Each row comes from the steps of one walk. Every step used is in the known rows, and no mark comes twice. Write the walk behind each row, first mark first.
Known rows:
gife > gino > nofe > pofuru > fupos > lerora: [-15.5   6.1  26.2 -20.2 -11.1  14.2 -22.3  35.0  23.9 -42.0  31.2 -34.5
  11.3  18.5 -39.0 -18.1   8.1  55.7]
pofuru > fupos > lerora > sazu: [ 17.8   2.4  24.2   0.5   9.2  -3.6   7.6  -1.9  13.3 -42.6  21.6  11.1
   8.0   9.3 -24.9  15.8  -2.9  54.3]
fupos > lerora > sazu > pofuru: [ 27.5   1.1  13.8   7.0  13.8   4.4   1.7  -9.5  13.6 -26.6   1.1  -3.4
  -0.7  -5.0  -1.3  39.7 -17.0  47.1]
pofuru > gife: [ 13.8  11.5  27.0 -12.2  -4.5 -25.4  -1.2 -10.4  -1.7  -6.1  24.4   5.5
   6.5  -5.5   6.5   7.3 -14.6  44.9]
gino > nofe > pofuru > gife > lerora: [-16.4  22.8  36.7  -3.2 -12.5  -4.4  -3.6  24.2   9.9   3.2  21.9 -21.4
  15.9   7.0  -7.2  -3.4   0.6  62.2]
pofuru > fupos > lerora: [  7.5 -10.7  19.2  -2.2 -10.5 -10.4  -5.8  -2.1  21.3 -44.9  21.3   8.8
   4.9  16.7 -33.1  -4.8  -3.8  54.3]
nofe > lerora > sazu: [  8.9 -12.2  21.9  -1.1  15.9  -6.1   5.6   4.9  -7.3  -1.0   7.7  -1.9
  -1.9  -3.0  -0.7  26.0 -13.6  41.6]
gino > sazu > pofuru: [  6.6   1.7  12.9  -9.0   1.6  -4.2   6.3  -3.9  14.6 -29.9   3.2 -21.9
 -17.3 -10.2  -4.6  19.4 -17.8  40.6]
sazu > pofuru > fupos > lerora: [ 13.9  -2.1   6.5  -1.0  -3.3   2.0  -1.7  -3.2  46.1 -46.0   5.0  -4.4
  -3.1   8.2 -23.6   7.0  -0.4  62.6]
sazu > pofuru: [ 15.6   0.0   6.1  -1.9   4.4  -3.1   1.8 -16.2  21.8 -20.2  -4.1 -10.8
  -7.7  -9.2   0.7   7.6 -20.7  41.3]
pofuru > fupos: [  5.5  -2.8  15.4  -9.6   0.6 -11.5   7.0 -10.1  21.4 -35.6  15.8   2.1
   1.6   6.2 -24.5 -14.9  -6.7  48.1]
nofe > lerora: [ -0.4 -24.6  17.6  -3.8  -2.4 -11.8  -5.0   5.1  -0.5  -2.1   6.8  -4.5
  -6.3   5.4 -10.2   7.5 -16.6  44.0]
gife > gino > nofe > pofuru: [-13.7   7.2  25.4 -18.3  -4.8   8.3 -18.7  19.9   0.6 -15.8  22.2 -40.1
   9.0   2.1 -16.0 -15.0  -9.1  33.8]
gife > lerora > sazu > pofuru: [ 10.7   8.3  11.1   7.8  13.5   0.3  18.2  -2.6  27.3 -12.8  -9.7 -10.1
   1.4  -7.5  -1.1  32.4  -9.3  57.3]
gife > gino > sazu > pofuru: [ -1.8   3.9  12.7 -29.6  -4.3  -4.2  -3.4  13.0  20.1 -31.7   9.9 -40.3
 -16.0 -11.5  -6.3  20.6  -8.3  39.4]
nofe > lerora > sazu > pofuru: [ 13.6  -4.9   8.4   0.1  22.0   7.2   9.0   5.8  16.6  -1.9  -8.5 -16.3
 -10.8 -11.6   7.3  38.0 -13.9  50.8]
fupos > lerora: [ 14.2 -17.5  22.2   3.6 -10.8 -13.8 -13.3  -8.1  -1.8 -27.4  15.6  10.2
   3.7  11.8 -19.2   7.3 -19.7  38.8]
nofe > pofuru > gife > gino > fupos: [-17.1  15.3  34.4 -36.3 -11.2   4.8 -18.3  20.4   8.6   1.2  17.0 -38.4
   5.1  10.8  10.0 -16.8  24.6  50.0]
nofe > pofuru > fupos > lerora: [  3.8  -1.9  20.7   0.3  -0.6  -3.5  -7.2   2.4  22.3 -36.8  13.7  -9.9
  -0.9  22.1 -34.4 -22.6   6.8  54.3]
gino > sazu: [  2.3  -5.8  25.6 -11.7  -5.5 -17.1   3.0  -3.7  -9.0 -28.3  18.6  -8.7
  -8.5   0.5 -14.5   7.6 -19.8  30.4]
sazu > pofuru > gife > lerora: [  3.3  16.2  15.9  -3.8  -7.5 -13.9   5.5   4.5  37.1  -3.3   3.5  -8.8
   4.4  -6.6   6.1  21.7  -1.3  70.6]

Write each row's walk:
[ -3.3  17.2  24.4 -12.5 -11.0 -15.6  11.3  18.0  31.0 -12.2  12.4 -21.3
  -6.0  -5.0   2.4  32.8   3.2  67.8] : gino > sazu > pofuru > gife > lerora
[ -7.2  11.9   9.7 -36.2  -0.5   0.5   4.5  17.3  43.1 -48.5  15.8 -41.2
 -15.3  -5.8 -20.7   9.8   7.5  55.3] : gife > gino > sazu > pofuru > fupos
[ -5.8   5.5  25.9  -1.3   0.8   8.0  -7.8   3.7  -5.1 -12.5  14.2 -21.2
   6.4   4.6 -15.4 -17.4 -18.7  33.0] : gino > nofe > pofuru
[ -3.5   4.2  24.8 -30.5 -22.6  12.5 -25.0  22.4  33.9 -17.5  12.5 -27.2
   4.6   6.0   9.3  22.2  20.3  65.8] : sazu > pofuru > gife > gino > fupos > lerora
[ -3.0   8.9  12.4  -5.9  18.7  26.3  13.3  25.4  36.5 -23.3   8.1 -22.4
   0.6 -10.1  -8.0  30.5  -3.6  68.2] : gino > nofe > lerora > sazu > pofuru > fupos
[ 21.9  23.9  20.7 -20.5   5.2  -3.0  -8.8  14.8  20.1 -17.0  22.4 -17.9
   7.4 -14.0  13.3  51.0   0.5  60.0] : fupos > lerora > sazu > pofuru > gife > gino
[ -6.4  14.0  21.1 -38.0 -12.8  11.2 -12.5  14.4  32.6  -7.6   8.1 -32.9
   3.9  -5.2  20.5  11.3  16.3  59.7] : sazu > pofuru > gife > gino > fupos
[ 11.8  -3.8  21.1   0.3   4.1  28.1  -0.7   1.3  18.8 -24.4  -9.8  -9.3
   0.6   7.4   4.1  31.5   4.3  51.6] : gino > fupos > lerora > sazu > pofuru
[  5.8  15.7  10.5   3.1  15.0   4.9  27.7   3.9  49.9 -29.9  -5.8 -10.7
   1.4  -3.2 -14.6  19.8   7.1  73.0] : gife > lerora > sazu > pofuru > fupos
[ -2.8 -25.1  30.2  -4.8 -21.2   9.6 -17.5  -0.1   3.3 -24.8   5.2   3.1
   4.6  22.9 -13.8  -0.3   1.5  44.0] : gino > fupos > lerora
[ 12.9   9.0  25.0   3.8  18.5   3.9   4.0   1.8  12.0 -35.3  12.1  -7.1
   4.7  16.2 -24.0  -0.2   7.3  53.7] : nofe > pofuru > fupos > lerora > sazu
[  3.4  -1.9  21.3 -18.5  -2.6  28.6 -12.4  16.6  23.5 -27.2  -1.7 -27.7
   2.9   3.8   2.5  30.5  13.4  52.4] : gife > gino > fupos > lerora > sazu > pofuru
[  8.2   2.0   5.1  -5.0  24.1  10.9  17.8  10.5  38.5 -20.2  -2.2 -16.4
  -9.4  -7.0  -5.1  26.9   2.3  65.8] : nofe > lerora > sazu > pofuru > fupos
[ -1.8  26.4  18.7 -29.8 -10.2   4.3 -13.2  21.4  25.2 -13.6  28.7 -31.8
  11.0 -19.9  10.0  23.3  -9.9  55.3] : sazu > pofuru > gife > gino > nofe
[  9.3  20.9  11.4 -30.9  -4.4 -11.1  -8.6   6.7  28.5  -9.9  18.0 -26.2
   0.7 -16.5  13.9  18.7  -3.6  53.9] : sazu > pofuru > gife > gino
[ 26.8  30.9  17.2  -8.8  21.0  -5.0  13.6  -9.7  15.7  -7.0  11.2  -6.5
   3.4 -22.1  24.8  39.2 -11.0  53.0] : lerora > sazu > pofuru > gife
[ -9.4   1.5  23.8 -24.1 -14.4   1.7 -15.8  14.7   0.6 -22.8  28.1 -20.5
  12.5  -4.6 -15.4   0.4 -20.6  34.5] : gife > gino > nofe
[ -1.3  22.0  27.7 -28.9  -1.9 -18.0 -13.9  11.0   4.9   0.2  26.5 -32.6
   3.3  -1.7   5.0  -8.8   5.3  44.6] : nofe > pofuru > gife > gino
[ -1.8  25.4  33.6  -9.6  -2.4  -2.4  -8.1   9.8  -4.0  -2.5  28.0 -19.5
  11.8  -0.2   1.8  -6.4 -10.2  45.2] : gino > nofe > pofuru > gife
[ -5.6   3.5  14.2 -18.6   9.6  23.3  -5.7  36.1  18.4  -6.6   9.5 -39.8
   2.0 -16.3   3.2  41.9 -11.0  51.6] : gife > gino > nofe > lerora > sazu > pofuru
[-19.1 -16.4  22.5 -24.2 -14.6   4.3 -21.2  36.1   3.0  -6.4  23.6 -28.4
   5.7  -0.7 -14.6  10.9 -13.0  44.0] : gife > gino > nofe > lerora
